Each row was made from one walk, in order. Every step used is in the known rows, and no mark comes twice. Write each row's walk.
Known rows
fimo/tened/zuzot/nilu: [-17.7  -1.9  20.2  42.4  -3.9 -12.2 -40.5 -16.0  15.6 -10.8  26.5   6.5
 -45.3  -7.3  40.1  44.0  -5.8 -13.3 -12.9 -10.9  19.5  21.8  16.2  10.6]
zadul/rurot/tesodo/zuzot/tened: [-23.0  18.6 -44.3   7.1   1.4   8.4  61.0 -14.1  45.6 -19.8  24.2  22.5
 -19.2  31.5   8.7 -22.8 -15.5  -3.8  22.5 -18.4   6.2  -1.9  16.3 -11.1]
gurad/fimo: [ 23.4  20.6  -2.8 -28.1  16.6 -25.0 -30.0   6.1   1.0 -21.8 -11.6  25.0
   7.6 -39.1   2.6  11.7  -0.4  -4.5  19.5   7.9 -13.8  13.8  -6.6  -7.8]
gurad/fimo/zadul/rurot/tesodo: [ 13.4 -16.5 -23.7   9.7  -5.1  -2.9  30.2 -10.6 -29.3   9.6  -5.6  -3.5
  37.8   2.0 -22.1 -43.8  -4.1  -6.4 -17.4  15.7  11.7 -45.9  24.4  11.3]
gurad/fimo/pili: [ 18.5  11.5  25.1   4.5  -9.0  -8.9 -36.4  44.5  -8.3  -5.8 -32.7  21.1
  21.7 -67.2  11.5  15.8  -3.2 -20.1  20.3   3.7  -9.3  34.4 -34.6  -5.2]
nilu/zuzot/tened/fimo: [-18.9  12.1  -5.3 -46.2  16.9  26.0  42.0  35.8  49.2 -10.3  41.2 -19.5
 -26.6  28.8   3.6  37.1  -1.7  11.9  -2.0 -41.4 -42.7  27.1 -41.9 -16.6]
gurad/fimo/zadul/rurot/tesodo/zuzot/tened: [-13.8  11.4 -50.9  10.7   4.0   5.2  53.4 -10.6  35.1 -25.6   4.6  28.4
  -4.0  27.3  -1.2 -32.1 -18.4  -9.6  19.3  -9.9  22.2  -8.1  12.2   1.3]
zuzot/tened/fimo/pili: [ -2.3  14.5  23.4  -7.4 -12.6  31.6   5.3  60.7  27.4  20.1  -7.0 -13.4
  -4.2 -26.4   5.4  21.4  -4.2  -4.6  10.9 -33.0 -32.3  51.4 -55.7 -21.1]
pili/fimo/zadul/rurot/tesodo: [  3.8 -24.9 -13.9  10.8  -2.3   3.3  40.7  -7.1 -30.3  22.5  -8.3 -15.7
  33.1  16.2 -24.4 -42.1   1.4  -5.5 -22.9   7.8  10.0 -43.2  19.0  15.4]
fimo/zadul/rurot/tesodo: [  4.4 -17.6 -13.4   8.1 -10.0   4.7  35.8 -13.8 -29.7  19.7   3.2 -16.3
  30.2  11.2 -16.8 -43.2  -0.7  -2.5 -19.1   9.3   7.0 -48.4  21.8  14.1]
rurot/gurad/fimo: [ 36.2  27.7  -2.8 -36.9  18.3 -26.7 -33.6 -17.4  -8.0 -33.9 -30.4  17.2
   4.5 -42.1   0.5  -6.3   3.0 -22.0  30.1  38.5  -1.0   3.7  23.5  -7.1]
zadul/fimo: [  3.1   5.6   5.4 -24.1   4.9 -29.7 -23.2   0.0  13.8   0.9  -7.7  35.2
   3.6 -40.8  19.6  22.5  14.2  13.6  22.1  15.9 -16.6  -7.2  -6.3 -26.5]
tened/zuzot: [ 10.7  16.0  21.5  -9.1  -4.8  -6.8 -53.3 -16.5 -16.2  -5.1  25.6  -1.6
 -11.8   6.4  16.7  33.3  14.4  33.0   2.2 -10.3 -15.7  -4.7   8.5   0.7]
tesodo/rurot/gurad: [ 31.4  38.1  33.0 -23.4 -10.1  -4.5 -21.0 -47.3   4.0 -11.5 -13.8 -27.0
 -24.9 -25.4  33.8 -13.8  17.5 -30.0  17.3  27.6 -25.9   6.1  16.4  -7.5]
fimo/zadul/rurot/tesodo/zuzot: [-19.3 -18.9 -30.9  19.7  -1.8   7.0  54.5 -14.3   6.1  -5.3  29.7   7.9
   7.0  20.3   3.3 -32.0 -22.5   9.7   4.6   6.4  18.7 -30.5  16.2  -6.3]
tesodo/zuzot: [-26.1   4.1  -1.3  -6.6   6.9   0.7  19.2  -5.1  26.3 -15.0  38.3  13.0
 -24.8   2.9  27.7   8.1 -14.9  18.0  26.6  -8.3  -5.4   8.9  -8.4 -13.8]
zuzot/tened/fimo/zadul/rurot: [  0.3 -11.0  -5.0 -11.3 -10.1   1.4  10.9  15.8 -27.7  18.5  -7.9 -10.9
  24.5  20.4 -29.1 -31.1  12.8   7.9 -27.5  12.4  -9.6  -2.6 -12.2   7.0]
zuzot/tened/fimo/zadul: [ -5.3  -5.0  14.2 -27.4   3.3  37.0   6.9  25.0   5.9  25.1  -6.5 -35.1
  -1.4  25.5 -11.0  -6.7   5.1   8.6 -11.1 -30.3  -9.5   6.4 -47.4  25.5]
zadul/fimo/tened/zuzot: [ 12.9   2.2   6.9  32.3  -8.7 -17.5 -61.1 -20.1  -0.7  -2.0  -1.6  24.1
   0.9 -12.3  -5.6  61.7   5.9  30.1   2.7  -7.4   6.3  -9.6  24.3 -27.6]
tened/fimo: [ -1.2  10.1  13.1 -47.2   9.3  27.5  11.0  32.1  28.2  25.7  31.2 -34.1
 -17.5   2.3  -4.1  27.6   0.9  28.0  -1.7 -32.9 -52.7  28.9 -38.9 -33.8]
fimo/zadul: [ -3.2 -13.4  40.1 -16.9  -2.0  11.1 -22.2   4.3 -30.4  17.7 -12.8 -25.0
   8.0   3.1   5.4 -12.0  13.0   2.9  -5.4  -7.0   3.6 -13.5 -31.4  49.3]
zuzot/tened: [-11.3  35.4  -0.2 -25.7   4.4   5.6  12.3  -3.2  33.2  -9.5   8.3   6.7
 -29.4  12.3  15.5   2.3   8.3  -7.3  23.4 -29.5 -19.3  19.0  -9.9   6.0]

Write each row's walk
[ 31.1   9.9  -6.3  31.6  -6.6 -25.4 -62.2 -29.5 -22.0 -17.6 -15.3  20.6
  10.9 -10.3 -24.9  37.8   2.7  12.8  -1.5  16.0  15.0  -6.9  47.1 -21.3]	zadul/rurot/gurad/fimo/tened/zuzot
[-23.3   8.5 -40.6  10.2  -0.1  13.2  58.0 -13.1  35.0 -15.1  15.2  16.1
 -12.0  36.9   3.2 -31.2 -14.4  -5.9  16.5 -16.6  16.8  -9.6   9.7   4.6]	fimo/zadul/rurot/tesodo/zuzot/tened
[  3.7   1.5  29.8   6.8 -17.4 -10.9 -30.5  40.0   0.3   9.5 -30.0  27.8
  18.9 -69.3  23.6  24.0   6.6  -7.5  22.0  10.3 -11.3  20.1 -34.7 -17.6]	zadul/fimo/pili
[ -5.9 -22.0 -27.6   4.3  -3.0  12.0  62.4   1.1  -9.5   4.3  16.3 -16.4
  25.2  30.4 -17.7 -29.1  -4.8  -5.0 -26.3  -0.7   3.4 -43.2  10.7  13.6]	nilu/zuzot/tened/fimo/zadul/rurot/tesodo
[-17.6   4.9  21.6  15.6  -1.2 -13.7 -38.2 -13.9   9.1 -15.5  37.0   3.8
 -46.8  -4.4  57.5  26.8   1.3  -9.5  -9.4  -3.2   7.2  20.1   8.4  22.0]	tened/zuzot/nilu
[-20.5 -26.1 -32.5  22.2   5.7   5.3  58.6  -8.6   4.5  -1.3  17.2   7.6
   9.3  23.3  -3.1 -30.9 -20.5   7.8   1.6   4.9  22.7 -27.0  13.7  -5.2]	pili/fimo/zadul/rurot/tesodo/zuzot
[ 17.5  -3.0  15.7 -21.8   2.4 -15.2 -11.8 -27.6 -51.3  -1.2 -41.7 -17.3
  14.7   0.3 -16.8 -45.3  23.1 -23.6  -2.7  59.4  13.1 -18.8  33.3  18.8]	pili/fimo/zadul/rurot/gurad
[  1.2   4.2  36.3  -9.0 -13.4  27.2  -7.4  61.6  10.8  27.4  -2.7 -21.2
   3.1 -38.8   6.6  27.1  -2.8   2.0   4.5 -23.7 -36.8  44.6 -57.3 -22.4]	tened/fimo/pili
[ -0.4   0.3   0.8  44.4  -4.2 -28.5 -44.8 -26.4   0.3 -25.7   4.4  20.0
 -27.7 -15.6  25.5  25.3  -6.0 -26.8 -12.4  24.0  32.9  16.6  41.7   4.5]	zadul/rurot/gurad/fimo/tened/zuzot/nilu
[-18.7  -8.7  18.9  45.4   2.6 -12.7 -36.1 -10.0  14.1  -6.9  13.8   6.9
 -42.3  -3.9  33.1  44.7  -3.6 -16.9 -15.9 -11.0  24.0  25.9  13.6  12.1]	pili/fimo/tened/zuzot/nilu
[ -1.2 -16.7  28.1 -30.3   3.5  32.0  -5.4  26.7  -9.9  31.4  -2.5 -43.6
   5.4  13.7  -9.2  -1.6   5.4  15.2 -16.0 -22.3 -13.9   1.0 -49.6  23.5]	tened/fimo/zadul
[-15.3  -4.7  12.6  43.2  -3.9 -21.7 -44.8 -16.7  19.8 -12.1  18.2  21.7
 -38.2 -17.3  40.7  47.1  -5.1 -11.3  -9.3  -0.8  24.0  15.7  18.9   0.6]	zadul/fimo/tened/zuzot/nilu
[  8.6  -3.7  17.3  32.7   3.1  -6.3 -49.4 -10.0  -9.8   5.5  -8.2   2.1
  -4.9   7.0 -16.2  58.2   7.1  22.6  -6.9 -22.1   6.8   4.4  16.1 -11.5]	pili/fimo/tened/zuzot
[-10.9 -13.6  -6.1 -13.2   4.3  44.2  34.1  18.3  18.2  19.4   4.0 -32.3
  -0.7  35.0 -11.1 -16.2 -10.0   9.7  -7.9 -31.8   3.5  -5.9 -35.8  18.1]	rurot/tesodo/zuzot/tened/fimo/zadul
[ 38.6  22.4 -15.4 -28.6  11.6 -38.5 -28.7 -18.6 -23.6 -33.4 -34.5  26.1
  19.6 -38.3 -12.1 -20.8   6.2 -22.3  18.7  56.3   1.0  -0.2  36.1 -11.8]	zadul/rurot/gurad/fimo
[  9.6   6.6  18.8  30.1  -8.7  -5.4 -56.4 -19.9  -7.7   0.6   9.4   1.8
  -8.2   1.3  -7.1  57.3   4.3  27.2  -2.0 -20.2  -0.3  -1.7  20.2 -13.9]	fimo/tened/zuzot
[  0.2 -26.3  10.2  -1.0  -2.6 -17.9  -3.7  10.2 -55.1  19.4 -29.8  -2.9
  34.6  11.5 -28.0 -33.5  21.6  -0.7 -29.6  27.2   5.2 -10.5  -6.4  27.2]	pili/fimo/zadul/rurot
[-13.8  11.4 -40.4 -21.1   7.7  32.0  65.1  22.5  56.7   7.9  35.9 -10.8
 -18.1  33.6 -14.1  -0.8 -16.8  19.6   3.5 -34.3 -28.2  21.7 -15.1 -43.1]	zadul/rurot/tesodo/zuzot/tened/fimo
[ 15.6 -13.6  -3.0  -2.1  -6.8 -26.5 -18.5   4.6 -52.2   2.1 -27.2  13.7
  43.0  -8.6 -25.4 -35.1  13.5  -2.5 -21.0  38.1   6.3 -12.8   2.7  19.4]	gurad/fimo/zadul/rurot
[ 18.8   3.7  12.0 -30.3  -4.4  -3.9  -7.1 -23.2 -39.9   2.0 -25.1 -25.9
  10.6   1.4 -16.6 -40.9  17.1 -14.4  -4.2  53.1   0.8 -15.1  28.0   6.6]	tened/fimo/zadul/rurot/gurad
[-23.8   1.0 -41.9  11.9   8.1  12.7  63.2  -6.5  33.5 -12.6   2.1  16.5
 -10.2  40.9  -3.5 -31.1 -12.2  -8.8  12.9 -18.2  20.9  -6.0   6.9   6.3]	pili/fimo/zadul/rurot/tesodo/zuzot/tened
[ 24.3  -3.5  15.9 -21.3   8.9  -5.5 -35.6  -7.9 -35.3  -9.7 -45.6  -7.4
  21.3 -17.0  -6.7 -25.8   7.9 -18.8   6.2  27.5  22.3 -16.4  -6.0  42.4]	rurot/gurad/fimo/zadul
[ -7.0 -14.2  23.2  31.4  12.8  -2.3  -9.2   7.8   8.9  20.7 -30.3  -3.5
  -4.5 -11.0 -31.0  49.0  -0.2  -5.5   0.3 -28.4   3.8  21.6  -4.3 -16.7]	pili/fimo/tened
[ -7.2 -15.0 -16.0  -1.5  -8.5   2.2  21.8  14.2 -18.5  12.6  -1.2  -3.0
  21.3  26.3 -26.0 -32.9   3.9  11.2 -23.0  12.6  -1.9  -1.7 -10.6   1.7]	tesodo/zuzot/tened/fimo/zadul/rurot
[-18.8 -21.0 -35.5  13.9   0.3  16.6  62.6  -3.1  15.7   1.8  34.8   0.0
   5.6  25.3  -3.3 -26.0 -26.5  17.6  -0.1  -1.2  10.4 -24.2   7.9 -19.1]	tened/fimo/zadul/rurot/tesodo/zuzot
